Known rows, with every step that occurs:
rupiz, pulu, tinad, pezor, dinap: [-1.442 -3.607  0.880 -4.215  2.513  0.355  1.121  0.251  2.225 -1.382
 -0.432 -1.047 -0.612  2.864  3.161 -2.679 -1.351 -1.764 -5.156  2.107
  1.042  1.820 -0.168]
potatek, dinap, pezor, rupiz, pulu, tinad: [-4.077 -2.118 -2.244 -2.809 -2.969  0.074 -0.342  1.322  1.793 -2.712
  0.177 -2.634 -0.076  3.720  3.705 -2.203  0.176 -2.056 -0.158 -0.519
 -0.582  0.895 -1.542]
dinap, potatek, rupiz: [-2.707  1.530 -1.821  1.777 -1.676  0.742 -1.388 -2.402 -0.570 -1.099
  0.484 -1.217  2.387  2.586 -1.295 -1.882 -0.949  0.253  1.103  0.131
  1.053 -1.724 -3.389]
pulu, tinad, pezor, rupiz, potatek, dinap: [-1.395 -3.811 -0.336 -2.053  0.418 -0.765 -1.521  1.099  2.571 -2.386
 -2.167 -2.741  0.153  2.915  3.421 -1.612 -2.225 -1.385 -0.867 -0.198
 -0.427 -1.418 -0.556]
dinap, pezor: [-4.208  0.600 -0.734 -2.019 -1.926  0.607 -1.096  0.478  1.268 -1.084
 -0.274 -1.781  0.772 -0.629  1.854 -0.264 -0.111 -2.075  3.164 -2.489
 -0.172 -0.300 -0.898]
gezim, dinap, pezor, rupiz: [-2.710  0.555 -1.608 -1.639 -2.792 -1.489 -0.059  1.171  0.139 -2.405
 -1.499  0.314  0.098 -0.491  3.259  1.286  0.724  0.469  2.913 -1.445
 -0.506  1.835  0.311]
rupiz, pulu, tinad: [-2.730 -2.632 -0.419 -3.927 -0.492  0.039 -0.730  0.323  2.034 -0.600
  0.915 -1.339 -1.235  3.553  1.941 -3.528  0.441 -2.394 -3.880  0.830
  0.525  0.905 -2.372]
pulu, rupiz, pezor, dinap: [-1.551 -1.624 -0.275 -2.195  1.933  0.182  0.372 -0.524 -0.277 -4.789
 -1.508 -0.538 -0.435 -0.071  2.877 -0.038 -2.496  2.556 -0.381 -1.675
  3.499 -0.445 -1.438]
pezor, tinad, pulu, rupiz, potatek: [-1.687 -1.266  3.861 -5.677  2.931 -2.271 -1.453  2.401  1.098 -2.733
 -2.094 -0.597 -2.287  1.851  1.136 -1.574 -1.724 -0.360  1.339 -2.810
  2.161 -1.086 -3.471]
tinad, pezor, rupiz, pulu: [-1.667 -1.982 -0.205 -2.307  0.102 -2.829  1.377  3.053  1.145 -0.389
  0.460 -1.606 -2.451  2.130  2.429 -2.632 -0.233  0.100 -2.103 -0.974
  0.605  2.634 -0.799]
pezor, tinad, pulu: [-0.393 -1.810  0.511 -5.951  1.976 -0.689  0.234  1.176 -0.073 -0.502
  0.060 -0.822 -2.095  0.141  0.145 -1.117 -0.253 -1.560  0.876 -0.727
  2.052  1.406 -2.410]
potatek, rupiz: [-1.816 -0.095 -0.971  1.534 -1.886  0.905 -1.839 -1.710  0.723 -1.512
  0.496 -1.189  0.102  0.230 -1.148 -1.793 -0.141  0.627  0.732  0.021
  1.268 -1.795 -3.039]
gezim, dinap, potatek, rupiz, pezor, tinad: [-2.792  2.779 -2.966 -1.187 -0.301 -1.203 -0.341 -1.105 -1.034  0.270
 -1.497 -0.585  0.893  1.883  2.261 -1.005 -2.023  0.700  1.153 -0.304
  2.058  0.010 -2.637]
pulu, rupiz, potatek, dinap, pezor, tinad: [-4.194  0.208  1.493 -2.654 -0.509 -0.351 -2.971  1.476  2.251 -2.558
 -1.346 -2.986 -0.148  1.515  2.166 -0.435 -3.033 -3.086  5.479 -4.080
  0.192 -1.532 -2.676]
potatek, dinap, pezor, tinad: [-3.256 -0.046 -1.302 -2.064 -1.528  0.907 -1.879  0.197  1.410 -0.821
  0.276 -3.132  0.181  0.318  1.266  0.004 -1.869 -3.995  5.050 -2.552
 -0.097  0.094 -1.510]
potatek, dinap, pezor: [-4.412  0.605 -1.943  0.412 -3.755  2.219 -1.498 -0.633  1.785 -2.157
  0.211 -3.205  1.572  0.126  1.256  0.086 -0.378 -3.331  4.825 -2.280
 -0.348 -1.826 -1.771]
rupiz, pulu: [-3.052  0.260 -0.434 -1.393 -1.454 -1.219  0.111  0.983  0.735 -0.714
  1.819 -1.525 -1.903  2.520  0.212 -3.073  0.741 -1.455 -0.853 -0.990
  1.379  0.644 -2.380]
tinad, pulu, rupiz, pezor: [-2.344 -1.332  0.215 -4.042  1.181  0.104  0.383  0.985  0.518 -2.850
 -1.988 -1.169 -0.890 -0.629  2.881 -0.556 -0.514  2.030  0.083 -2.700
  3.483 -0.870 -3.726]
pezor, dinap, potatek, rupiz, pulu, tinad: [-3.334 -0.468 -1.267 -1.338 -0.552  0.496  0.450 -1.696  0.073 -2.455
  0.509 -0.860  1.421  5.833  1.061 -3.966 -0.989 -0.449 -3.507  2.390
  1.244  0.023 -2.726]
gezim, dinap, potatek, rupiz, pulu, tinad, pezor: [-3.230  0.033 -0.184 -1.385 -0.855  0.451 -0.287 -0.897  2.728  1.387
 -1.252 -0.789  1.576  4.798  2.728 -3.487 -0.021 -2.214 -4.636  2.864
 -0.360  0.809 -2.780]
tinad, pezor, dinap, potatek: [-1.303 -0.732 -0.199 -1.776  2.596  0.180  1.001 -1.192 -0.286 -1.100
 -0.547 -0.845  2.501  2.473  1.128 -0.979 -2.638 -1.107 -1.029  0.790
  1.234  0.947 -0.035]
rupiz, potatek, dinap, pezor, tinad: [-4.359  0.879 -0.249 -2.428 -0.914 -0.582 -2.046  1.562  1.354 -1.353
 -0.763 -3.164 -0.025  1.653  2.160 -0.773 -2.411 -3.917  5.329 -3.300
 -0.274 -1.477 -1.322]

Rows:
[-2.779 -2.635  0.510 -2.344  0.090  0.968 -0.848  0.257  3.694  1.081
 -0.141 -2.101 -0.415  2.985  2.338 -4.067 -0.257 -1.941 -4.742  1.705
  0.028  0.334 -2.699] -> potatek, rupiz, pulu, tinad, pezor
[-3.113 -1.525 -0.896 -1.537 -1.688  0.642 -1.152 -0.729  1.865 -1.035
  0.657 -1.368 -0.663  3.816  0.978 -4.117  0.463 -1.046 -3.490  1.396
  0.707 -0.515 -3.548] -> potatek, rupiz, pulu, tinad
[-2.783 -0.810 -1.626 -2.515 -1.416 -1.421 -0.218  1.816  0.059 -2.344
 -0.523 -1.075 -0.129 -0.431  2.682  0.382 -0.205  0.543  3.241 -2.675
 -0.004  1.370  0.133] -> dinap, pezor, rupiz
[-3.698  1.552  3.557 -5.326  0.742 -1.997 -1.218  2.502  1.699 -2.647
 -3.407  0.097 -1.050  1.237  2.988 -0.383 -0.533 -1.271  3.218 -2.827
  1.165 -0.690 -2.699] -> gezim, dinap, pezor, tinad, pulu, rupiz, potatek
[-1.665 -1.042  0.050 -2.421  0.822 -3.944 -0.580  2.356 -0.536 -2.912
 -1.353 -0.554 -1.440  1.731  1.976 -1.176 -1.399  1.407  0.862 -2.132
  0.820 -0.693 -0.121] -> pezor, rupiz, potatek
[-2.855 -0.250  0.279 -6.273  0.759 -0.322  0.295  2.026  0.474 -0.449
 -0.483 -1.401 -1.085 -0.262  1.517 -0.541  0.098 -2.517  3.210 -1.993
  1.160  1.231 -1.848] -> dinap, pezor, tinad, pulu
[-0.809 -4.739  0.816 -4.551  1.993  1.294 -1.539 -0.189  3.718  1.090
 -1.153 -1.675  0.223  0.836  3.007 -1.684 -0.884 -2.718 -4.222  1.108
 -0.396  1.146 -0.974] -> pulu, tinad, pezor
[-2.629  0.077 -0.542  0.817 -1.579 -0.291 -1.862 -0.408  1.217 -2.817
 -0.378 -2.743  0.116  2.220  0.397 -1.468 -1.436 -2.222  2.256 -1.435
  0.621 -3.480 -2.008] -> rupiz, potatek, dinap
[-3.765  2.603 -1.447  1.605 -1.583 -0.625  1.300 -1.150 -1.223 -2.573
  1.404 -0.960  1.010  5.033 -0.893 -3.534 -0.897  0.383 -0.373  0.698
  2.056 -0.527 -2.827] -> pezor, dinap, potatek, rupiz, pulu
[-1.621 -1.820  0.067 -4.512  2.257 -1.102 -1.648  1.024  0.649 -1.038
 -1.041 -1.613 -1.886 -0.202  2.851 -0.526 -2.967  0.518  0.731 -3.387
  2.713  0.647 -2.832] -> pulu, rupiz, pezor, tinad
[-2.861 -0.906 -2.442 -0.196 -3.254  0.036 -0.624  0.763  0.501 -3.340
 -0.393 -2.399  0.733  0.251  2.154  0.664 -0.660 -0.630  4.666 -2.489
 -0.378 -0.024 -0.429] -> potatek, dinap, pezor, rupiz
[-1.646  0.162 -1.118 -1.146  1.180 -0.122  0.922 -2.049 -1.803 -2.749
  0.254 -0.231  2.314  2.805  0.111 -0.875 -2.184 -0.489  0.269  0.358
  1.624  0.192 -0.672] -> pezor, dinap, potatek
[-2.326 -0.942  1.922 -1.113 -0.694  0.303 -1.645  0.207  1.772 -4.630
 -1.439 -2.375 -0.164  2.183  0.348 -1.182 -0.933 -1.134  2.595 -2.071
  1.755 -3.666 -4.106] -> tinad, pulu, rupiz, potatek, dinap
[-2.194 -0.781  3.429 -3.943  1.627 -1.461 -1.257  1.730  1.310 -3.664
 -2.097 -0.619 -1.336  1.527  1.084 -1.512 -0.593  0.240  0.771 -2.449
  2.124 -2.211 -3.491] -> tinad, pulu, rupiz, potatek
[-1.534 -1.975 -0.327 -0.214 -0.221 -1.458 -0.932  1.363  1.679 -2.561
 -1.640 -2.801 -0.245  1.949  2.180 -1.115 -2.088 -0.811  1.353 -1.375
 -0.004 -1.672 -0.520] -> tinad, pezor, rupiz, potatek, dinap
[-2.512 -1.287  1.867 -4.072 -0.518  1.534 -1.611  0.928  2.066 -3.014
 -0.900 -2.261 -0.416  0.325  1.141  0.170 -1.179 -2.378  4.466 -3.010
  1.601 -0.303 -4.242] -> potatek, dinap, pezor, tinad, pulu, rupiz
[-3.860  0.847  0.319 -4.721 -0.103 -0.718 -0.096  2.361  0.780 -1.853
 -1.258 -2.588 -0.560  1.344  1.717 -0.903 -0.931 -3.273  4.846 -2.433
  0.896 -1.340 -1.970] -> rupiz, potatek, dinap, pezor, tinad, pulu
[-5.579  1.712 -0.780  0.115 -2.976  0.384 -1.601  0.646  1.819 -2.688
 -1.029 -3.215  1.394  1.486  1.976 -0.688 -0.983 -3.140  5.086 -2.948
 -0.538 -3.345 -1.245] -> rupiz, potatek, dinap, pezor
[-3.363 -1.387 -0.114 -2.168  0.132  0.707 -0.302 -0.173  2.706  1.468
 -0.347 -2.100  1.600  4.842  2.147 -4.203 -0.933 -2.295 -4.380  1.876
 -0.029  0.456 -2.920] -> dinap, potatek, rupiz, pulu, tinad, pezor
[-2.401  0.169 -0.644 -3.591  2.504 -0.044  2.246 -0.696 -2.079 -4.142
 -1.716 -0.324  1.989  2.368  2.252 -0.476 -2.271  1.924  0.118 -0.975
  3.812 -0.285 -2.401] -> tinad, pulu, rupiz, pezor, dinap, potatek
[-0.257 -4.901  0.781 -4.317  3.262  1.355  0.024 -0.742  2.049 -1.644
 -1.348 -0.793  0.341  1.104  2.982 -1.226 -1.937 -1.367 -4.127  2.202
  0.779  1.300  0.254] -> pulu, tinad, pezor, dinap
[-2.622  1.165 -2.068 -4.039  1.423 -0.772  1.336  0.389 -1.585 -0.142
 -1.061 -1.542  0.372  1.764  1.407 -1.705 -1.414  0.696  1.195 -0.828
  3.116 -0.328 -3.459] -> dinap, potatek, rupiz, pezor, tinad, pulu
[-1.492 -1.603  0.245 -3.917  2.390  0.081  1.720  0.027 -0.725 -5.074
 -1.995 -0.358 -0.665 -0.153  2.879 -0.154 -1.536  2.736 -0.492 -1.220
  4.266 -0.493 -2.102] -> tinad, pulu, rupiz, pezor, dinap
[-2.578 -1.313 -0.340 -2.184  0.610  0.018 -1.137  0.191  0.936 -2.452
 -1.333 -1.532 -0.644 -0.442  2.954 -0.368 -1.625  1.713  0.090 -3.057
  2.709 -0.918 -3.153] -> pulu, rupiz, pezor
[-2.323 -1.468  2.757 -6.010  1.121  0.432 -1.226  1.787  1.780 -2.223
 -1.087 -1.044 -1.167 -0.295  1.532 -0.121 -0.805 -1.410  3.130 -3.087
  1.744  0.865 -3.638] -> dinap, pezor, tinad, pulu, rupiz
[-2.443 -0.929  1.458  0.544 -1.095  0.255 -3.047 -0.590  2.031 -4.278
 -0.946 -2.500  0.073  2.274  0.527 -1.224 -1.936 -1.411  2.525 -2.421
  1.021 -3.706 -3.519] -> pulu, rupiz, potatek, dinap
[-2.674  2.519 -2.164 -3.411  0.314 -0.926  1.454 -0.152 -1.398 -0.258
 -1.875 -0.173  0.494  1.782  2.026 -0.986 -0.450  0.834  0.936  0.297
  2.778  0.037 -3.125] -> gezim, dinap, potatek, rupiz, pezor, tinad, pulu
[-1.855 -2.730  0.515 -2.099  1.387  1.012  0.754 -0.570  2.241 -1.770
 -0.532 -1.216 -0.189  3.120  2.280 -3.373 -1.245 -0.624 -4.632  2.762
  1.090  0.491 -1.194] -> potatek, rupiz, pulu, tinad, pezor, dinap
[-0.164 -2.890  2.856 -5.730  2.175 -0.116 -1.326  0.939  1.310 -2.258
 -0.718 -0.581 -2.124  0.038  0.204 -0.705 -0.923 -0.597  1.227 -2.126
  2.442  1.054 -4.311] -> pezor, tinad, pulu, rupiz
[-1.646 -1.084 -1.264  0.390 -1.421 -1.804 -1.153  0.741  0.211 -4.043
 -0.837 -2.269 -0.421  2.353  1.184 -0.893 -1.450 -0.187  2.618 -1.738
  0.481 -2.170 -1.005] -> pezor, rupiz, potatek, dinap
